Known rows, with every step that occurs
semek/zedeles/depez/linode/toba/razi: [ -7.5   6.0  16.4  31.5   0.2   1.2 -45.3 -11.3  -3.3  -1.6  14.2  -9.4
  -0.6   6.2  19.0 -20.5  -3.2   6.3   2.5  -7.5 -16.9  21.0   3.9 -16.5
 -17.1   1.2   1.1]
linode/semek/zedeles: [ -1.9  -1.6   5.4  -0.8 -19.9   6.4   1.6   9.0   8.4  -0.5 -11.0  -3.4
  -4.1  -4.3 -14.9  20.0 -23.6   2.6  -3.0  -4.4  -1.3   3.8 -24.7   5.3
  -6.4   1.4   0.1]
sikad/linode/semek/zedeles/depez/razi/toba: [ -2.3  -7.6  32.2  36.5 -17.4   2.4 -36.9  -9.4   2.7  -1.5  -6.5 -19.6
   5.7 -36.4 -16.8  -5.3  -6.9   6.0  -6.7  -2.6 -12.0  17.6  -7.3 -11.9
   2.0   5.1 -14.3]
sikad/linode/semek/zedeles/depez: [ -1.0  -1.4  23.1  35.9 -16.4   1.0 -21.7   7.8   6.6   1.4  -8.2  -3.7
  -3.4 -23.0   3.2   5.1 -16.6  11.1   6.3  -4.6 -14.7   5.2 -20.1  -6.0
  -1.5   6.5   4.8]
depez/razi/toba/linode/semek: [ -9.6  -5.1  24.5  21.5 -23.1  17.2  30.8 -17.0   0.4   5.3  -3.8 -18.4
  12.4 -25.2 -13.8 -14.9   6.6   0.2  -1.6   5.1   3.7   8.3  -2.9  -1.1
  -2.7  -8.3  -6.7]
zedeles/depez/linode/toba/razi: [ -9.5   5.1  10.2  39.7   4.8   6.9 -12.5 -16.2  -7.4   0.7  19.6 -14.0
   8.4   4.4  32.9 -32.0  15.1   2.8   9.4  -1.3 -11.6  19.4  11.1 -19.2
 -10.5  -1.6   7.0]
toba/linode/depez/razi: [ 10.8   5.7  12.7  40.0   0.7   4.0  13.9 -12.3  -0.1   3.7  -7.5 -11.7
   4.8  -9.7 -14.7 -14.0  12.6   7.3  10.2   0.6  -1.5  -4.9   7.5  -5.8
  -4.0 -19.1   7.7]
razi/depez/zedeles: [  7.3  13.8   1.9 -14.2   6.2 -10.2 -65.9  -0.7   6.8  -3.7  -3.9 -10.4
  -0.4   2.2 -14.5   2.5  -3.7  -1.1   1.5  -2.8 -11.5  25.2   7.6  -4.1
  -8.0  -4.0  11.3]
toba/razi: [  5.2   3.4  -5.9  16.9  -9.3  -0.1   7.8  -8.6  -6.1  -2.4   6.3  -2.8
   4.0 -16.9   0.4  -0.6  -0.2  -0.6   1.8   3.2  -3.1  -2.4   9.7   2.0
  -4.5  -8.3  -1.6]
sikad/linode/depez/zedeles/semek: [ 15.5  -9.0  29.4   9.6  -3.5   2.2 -46.3  -2.2   4.1  -1.2 -12.2  -4.2
   3.8 -25.2   4.3   8.9  -1.1   3.6  13.3  -3.0 -10.6  18.6 -13.8   4.3
  -9.3  -5.2  15.4]
semek/linode/depez: [  4.9   3.1   5.9  27.4   7.8  -4.2  -6.4  -1.6   1.7   4.1  -8.5   4.2
  -3.8   1.5  -4.5 -10.7   2.5   9.8  10.3  -1.4  -8.4   9.6 -10.6  -7.9
  -2.9  -2.0  -0.5]
nofu/linode/toba/razi/sule: [  2.4   6.3   7.3   3.1  -3.4   2.4  24.7 -24.7 -11.7   9.9  13.5  -3.7
  -1.4 -12.8  32.4 -23.4   2.8   0.2   8.2  10.2   3.9  16.3  10.7 -13.1
 -13.4  -7.7 -22.3]
semek/zedeles/depez/razi/sule: [  5.3   8.8   3.0  15.8 -14.0 -10.7 -20.5  -1.6  -0.4 -10.1 -16.3 -10.6
   0.8 -24.1  -4.2   8.4 -11.8   6.4  -0.2  -2.1  -9.8  -5.6  12.0  -8.7
   3.2   0.7 -26.9]
nofu/linode/toba/razi: [ -0.2   0.4   6.5  17.2  10.1   3.4  -3.2 -19.9  -9.6   7.0  24.0  -6.2
  -1.0  -1.0  22.5 -24.7   6.6   1.2   3.1   4.9   1.7  21.2   3.1 -14.2
 -14.5  -9.9   0.9]
semek/linode/depez/zedeles: [  7.6   2.0  14.1   8.3  13.5  -6.5 -40.4   1.0   9.2  -2.0  -8.1   1.2
  -5.4   7.8  -8.9  -2.8  -3.0  10.0   7.7  -3.8 -14.0  18.4  -3.1  -5.1
 -16.1  -3.5   0.5]
linode/semek/zedeles/depez: [ -4.4   4.7   0.8  24.8 -20.1   2.1 -18.8  12.1   8.3  -4.5 -12.6  -4.8
  -4.1  -1.8   4.2  13.0 -20.4   7.1   2.9  -3.7 -10.1   5.2 -25.4  -6.6
  -1.7   4.8   9.2]
razi/toba/linode: [-10.1   0.4  24.4   2.4  -9.6   5.2 -12.2 -17.6  -1.3  10.8   2.6   3.2
  -4.0  -2.6   3.3 -27.0   8.3   3.4  -1.2   5.1  -3.4   9.4   2.0  -4.9
  -8.2  -0.1  -4.8]
depez/linode/toba/razi: [ -6.7  -1.4  14.4  14.6   3.5  10.3  11.1 -18.5  -7.4   5.3  19.8 -13.0
   9.9   1.6  16.1 -25.8  11.7  -2.3   4.0  -1.9  -2.7  17.4  12.7  -7.3
 -14.0  -5.2  -2.8]
depez/zedeles/semek/linode/toba/razi/sule: [ -3.0  -8.0  18.7  -2.0 -21.2   8.0 -11.5 -14.2  -6.8  -1.5 -13.5  -4.0
   8.1 -37.4  31.3  -1.0  -8.7   3.6  11.5   2.3 -14.3  27.5  -5.8   2.5
 -19.9  -5.0 -25.0]
zedeles/depez/razi/sule: [  3.9   8.6  -2.8  23.4  -9.4  -5.0   8.7  -5.6  -4.7  -8.3 -11.8 -13.1
  10.1 -27.0  10.7  -3.3   5.5   2.2   7.2   4.7  -3.7  -7.7  17.7 -10.8
   9.0  -2.6 -21.7]
zedeles/depez: [ -2.9   6.6  -4.7  24.7  -0.1  -4.2 -24.9   2.8  -0.6  -4.4  -2.0  -1.6
   0.0   2.1  17.7  -6.7   2.7   5.0   6.4   0.9  -8.8   0.7  -0.8 -12.1
   3.9   2.7   9.2]
sikad/linode/depez: [ 15.4   0.5  19.2  23.7   7.8  -0.7  -2.9  -8.0  -0.9   9.2  -3.4  -0.1
  -2.9  -7.6  -5.2 -12.4   9.4   5.9  10.2   0.0  -5.0   5.9  -0.7  -7.9
  -0.2  -3.5   4.0]
sikad/linode/semek: [  0.3  -8.3  21.6  18.6 -11.9  11.1  33.3  -0.4   2.2   7.9  -1.8  -5.9
   6.2 -26.5   1.1   1.3  -2.7   2.3   7.2   1.2  -1.2   1.2 -10.6   3.5
   1.9   0.5   0.5]
sikad/linode/depez/razi/sule: [ 21.9   1.7  20.2  21.2  -1.7  -2.0  33.9 -17.4  -5.5   4.7 -14.0 -13.1
   7.8 -36.2 -11.6  -8.1  11.5   3.5  11.1   3.3  -0.7  -2.6  20.0  -6.8
   4.4  -8.9 -27.1]

Rows
[-11.7  -1.0  30.7   2.2 -30.1  11.8  -8.5  -8.8   6.6  10.3  -8.2  -0.3
  -7.7  -6.4 -11.7  -6.8 -14.8   5.9  -4.1   0.0  -4.6  13.3 -21.2   0.9
 -13.8   1.2  -5.2]
razi/toba/linode/semek/zedeles
[  3.5  -4.8   9.1  34.4  -8.7   0.7 -15.4   2.2  -1.4  -0.2 -17.1   4.0
   3.6 -21.8   8.2   1.2  -2.2   7.8  16.9  -2.0  -8.2  13.9 -32.6   0.4
   2.5  -3.1  10.4]
zedeles/semek/linode/depez
[ -8.8 -11.1  11.9  21.1 -13.6   0.2 -13.4   6.3  -2.7  -3.6  -9.6   5.0
   6.8 -35.0  15.8   5.8  -7.8   5.6  11.2  -2.9  -7.6   7.2 -25.5   9.6
   3.7   2.9   1.6]
zedeles/semek/linode
[-10.3  -7.4  13.3   9.6  12.2   5.6  -4.6  -7.7  -1.9   8.4   0.0   1.3
  -4.0   7.9  10.4 -23.2   5.1   7.5   1.8  -2.9  -8.2  21.9  -8.5 -11.3
  -7.5   3.4 -12.2]
semek/linode/toba
[ -2.9  15.1  11.5   6.9   3.9  -7.2 -31.2  -5.0   0.6   2.0  10.7 -11.7
   8.6  -4.7  -3.8 -15.0   8.3  -2.4   9.6  -5.1  -6.2  17.9   7.4  -4.3
   2.2   0.2  12.5]
razi/depez/linode
[ 11.8  -2.6   7.5  -0.9  -5.9   3.0 -45.6   2.4   5.6  -6.8 -17.2  -4.9
   5.2  -2.7   3.2  18.4  -5.2  -0.3   9.4  -2.0  -5.3  18.5 -20.1   3.6
 -10.7  -8.8  20.4]
linode/depez/zedeles/semek
[ -6.7  -2.9  25.2  14.1  -7.2   5.5  -5.3 -21.2  -3.7   4.2   2.0 -11.9
   6.4 -20.2 -12.3 -23.8  13.3   1.7  -5.0   2.9  -1.1   5.6  15.7  -4.6
  -3.9  -7.6 -12.5]
depez/razi/toba/linode
[  1.5 -10.6  18.8  32.0  -9.2   2.3 -28.3 -13.9  -5.8  -3.1 -15.6 -11.4
  13.1 -35.4 -13.2  -8.6   8.1   3.1   3.3  -0.3  -5.6  27.9 -19.6  -5.6
   5.2  -5.2  -8.4]
zedeles/semek/linode/depez/razi/toba
[  7.6  -0.2  22.8  13.6 -12.5   7.0 -36.6  -1.8   6.2   0.1 -15.7  -1.1
   2.0  -8.6  12.6   4.9  -2.6   6.7  18.2  -0.7  -9.1  12.0 -18.3   5.1
 -17.8 -13.5  27.1]
toba/linode/depez/zedeles/semek
[ -5.6   4.0  16.7  52.2 -23.4   5.6  -5.3   3.9   7.2  -4.0 -12.0 -15.0
   3.8 -24.0  -3.9   3.4 -13.9  12.2   6.3  -3.6 -11.3  -7.2 -11.6  -4.3
  -5.0  -8.6   8.2]
toba/linode/semek/zedeles/depez/razi
[ -1.3   2.6  13.9   6.9  -8.9  -9.7 -81.9   4.6   4.3  -6.8 -12.4  -6.1
   7.0 -32.0   2.0   9.2  -9.0   4.5  12.3  -5.5 -20.0  32.4 -17.9   4.9
  -3.3  -1.9  14.4]
razi/depez/zedeles/semek/linode
[  9.9  -0.7  25.6  14.9  -8.2   3.5 -70.6 -19.7  -6.7   2.7  -1.5 -18.7
   9.7 -37.7  13.4 -10.0   3.4  -0.8  10.1  -1.9 -19.6  43.9  -2.0  -4.8
 -12.9 -10.7  13.6]
sikad/linode/toba/razi/depez/zedeles/semek
[ -2.3  -0.4  13.9   6.7  -9.5   0.1  -9.1   6.7   8.1   2.1   6.8  -1.5
  -7.0  -8.1  -2.6  12.1 -23.9   4.5   1.1  -1.9   3.4   9.2 -27.8   2.4
  -9.1  -0.1   5.8]
nofu/linode/semek/zedeles
[ -0.1  11.3   2.3  32.6   3.1  -2.5 -29.3 -19.9  -9.0   7.6   1.6 -10.0
   0.2 -11.3   1.9 -30.2   7.7   5.6   7.5  -0.5 -17.3  34.9   1.2 -16.7
  -5.8  -8.0  -2.9]
semek/linode/toba/razi/depez
[ -9.0  -2.1  22.2   3.3 -16.4   7.2   6.7   7.9   9.9   0.1   3.5  -7.5
   3.6  -5.9  -9.9  12.1 -18.8   1.3   1.9  -9.2  -0.9   6.4 -18.8   9.6
  -9.9   4.1   1.5]
depez/linode/semek/zedeles
[  5.0   7.0  11.7  10.9  -1.8  -1.8 -82.7 -16.6  -5.5  -1.4  11.4 -18.1
   6.2 -21.0  23.0  -9.9  -1.7  -2.6  10.1   1.4  -9.4  50.1 -10.9  -8.8
 -17.0 -14.9  23.2]
nofu/linode/toba/razi/depez/zedeles/semek
[ -1.1  16.2   4.3  32.0 -20.9   4.9  12.1  -8.6  -1.5   1.2  10.3 -21.5
  19.6 -26.4  -4.0  -6.7   1.1  -4.1  15.2   0.6  -4.2  17.6  -0.9   0.7
  -1.8  -8.5  17.4]
toba/razi/depez/linode/semek
[  0.1  -9.6  10.3 -11.9 -11.0   2.4 -44.2   6.7   4.5  -9.9  -9.0  -3.9
   8.1 -16.9   9.0  22.2 -10.7  -2.3   3.5  -3.0  -5.2  13.5 -13.3  12.8
  -9.0  -2.0  12.3]
depez/zedeles/semek
[  7.1  -8.1   9.5  46.5  -5.8   0.1  -7.9  -1.6  -3.6  -6.8 -17.2 -10.5
  13.8 -39.7  -7.8   4.9   3.1   6.1  13.5  -3.6  -5.5  10.4 -20.3   1.6
   7.2 -10.8   2.1]
zedeles/semek/linode/depez/razi
[ -0.5 -10.3  26.4   5.9  11.5   9.2   0.1 -14.4  -4.2  13.6   4.3  -3.6
  -3.0  -0.6  11.8 -24.5  12.0   3.5   1.1  -1.9  -5.5  17.0   2.1 -10.7
  -5.4   2.3  -8.0]
sikad/linode/toba
[ -2.4   9.9  17.7  37.2 -37.1   5.1  23.5  -1.4   4.4  -1.6 -22.8 -13.1
   5.0 -36.5   4.0   4.8 -14.6  11.5  11.7   1.2  -9.0 -11.2  -3.7  -3.9
  -4.2  -6.6 -14.3]
toba/linode/semek/zedeles/depez/razi/sule
[ -5.6 -13.5  17.9  14.2  -7.8   8.5 -39.2  -9.4  -3.4  -4.5  -3.4  -6.0
   8.2 -25.6  22.0  -1.9  -5.9   4.2   6.4  -2.6 -16.4  32.4 -12.5   2.4
 -20.0  -6.9  -1.1]
depez/zedeles/semek/linode/toba/razi
[ -5.6  12.7  10.7  14.3 -11.3   5.0   1.6  -0.6   4.8   3.5   4.5 -18.1
  13.3  -8.9  -4.4  -5.8   1.6  -3.6  13.0  -2.9  -1.9  20.6 -10.0  -1.5
   2.6  -1.0  17.9]
razi/depez/linode/semek
[  3.7   5.5  29.2  -5.4   0.2   3.7 -47.3 -18.4   7.3   7.6  -5.5  -1.0
  -8.1  16.7  -7.9 -20.8   6.3   5.3   2.6   3.3  -8.8  25.2   4.0 -10.5
 -23.2  -8.0   4.1]
razi/toba/linode/depez/zedeles
[-14.5   2.1  16.2  23.0  13.9   6.5 -22.2  -7.8  -1.0   3.2  13.8 -10.4
   4.8  20.5  32.7 -32.2  15.7   3.2   8.0  -4.6  -8.2  21.2   1.8 -20.7
  -6.6   5.9   9.4]
zedeles/depez/linode/toba
[ -4.8   5.9   9.3  30.7  -9.7  -4.7 -33.0  10.4   8.1  -2.2   5.7  -3.2
  -6.9  -6.4  13.5   4.4 -21.4   9.4   7.0  -0.9  -4.8   9.3 -27.9  -9.6
  -5.1   3.6  14.2]
nofu/linode/semek/zedeles/depez
[  9.0  -0.8   6.8  38.6  10.7  -4.7   0.1  -5.6  -0.5  -2.7  -9.5 -10.5
   5.6 -15.7 -21.8  -7.1   7.0   8.6   6.3  -2.9  -5.8   7.0   1.9  -6.9
   2.7  -9.6  -8.1]
semek/linode/depez/razi
[ -5.2  -2.9  12.5   0.0  19.3   3.9 -13.3 -11.7  -3.1   9.3  18.1  -2.8
  -6.3  15.0  22.3 -24.7   7.7   1.5   1.3   1.6   4.4  23.3  -6.4 -15.1
 -10.7  -1.3   2.6]
nofu/linode/toba
[  1.4  16.8  10.7  24.6 -25.2  -1.2 -16.5  -4.0   2.7  -0.7   5.6 -18.4
   9.0 -24.9 -18.3   5.1 -16.6  -0.7   8.2  -6.0 -10.1  19.8  -7.5   2.7
  -7.2  -6.1  10.9]
toba/razi/depez/linode/semek/zedeles
[ 12.0   6.7  23.0   9.0   8.2  -0.9 -61.6 -23.9  -3.6   7.1   7.0 -18.2
   1.3 -14.0  -2.3 -22.6   8.6   1.4   3.7  -1.3 -19.3  40.0  19.8 -14.5
 -17.3 -10.2   2.1]
sikad/linode/toba/razi/depez/zedeles
[  0.8   2.9  -4.3  37.2   2.9  -4.6 -17.3  -1.2  -2.3 -10.8  -1.6 -15.7
  10.5 -15.3   0.8  -4.5   7.8   3.5   1.3  -0.6  -5.9  -3.8  10.5 -11.0
   8.5  -4.0   2.2]
zedeles/depez/razi
[ -6.2  -1.0  10.1  25.6 -19.3   3.4 -35.6  -4.5   4.1  -8.1 -10.5 -20.1
   5.4 -14.9 -19.0   1.9 -11.7   2.3 -10.7  -2.3  -7.0  18.4 -12.4 -13.0
   0.9   2.3  -9.4]
linode/semek/zedeles/depez/razi/toba
[-12.7 -15.0  16.5  14.6  -4.3  10.5 -14.9  -3.9  -5.4   4.1  -9.1   0.6
   3.1 -15.5  25.0 -10.9   0.8   5.2   7.4  -4.0  -8.6  25.7 -30.5  -2.8
  -3.2   2.7  -1.5]
zedeles/semek/linode/toba
[ -9.3   7.8  16.4  39.6 -26.4   6.2 -12.9   7.1   8.8   2.9 -10.9  -0.7
  -6.4  -7.6  10.9  -0.1 -17.4  13.8  10.6  -1.6 -13.6  -2.6 -24.1  -4.0
  -9.8  -1.2  16.2]
toba/linode/semek/zedeles/depez
[ -7.8   0.6  15.0  23.2 -22.3  15.8  43.6   0.0   4.8   8.6  -5.5  -3.1
   3.7 -10.2   8.5  -4.5  -4.2   5.3  12.1   3.8   0.3  -5.9 -14.7   4.0
  -6.8  -7.0  12.7]
toba/linode/semek
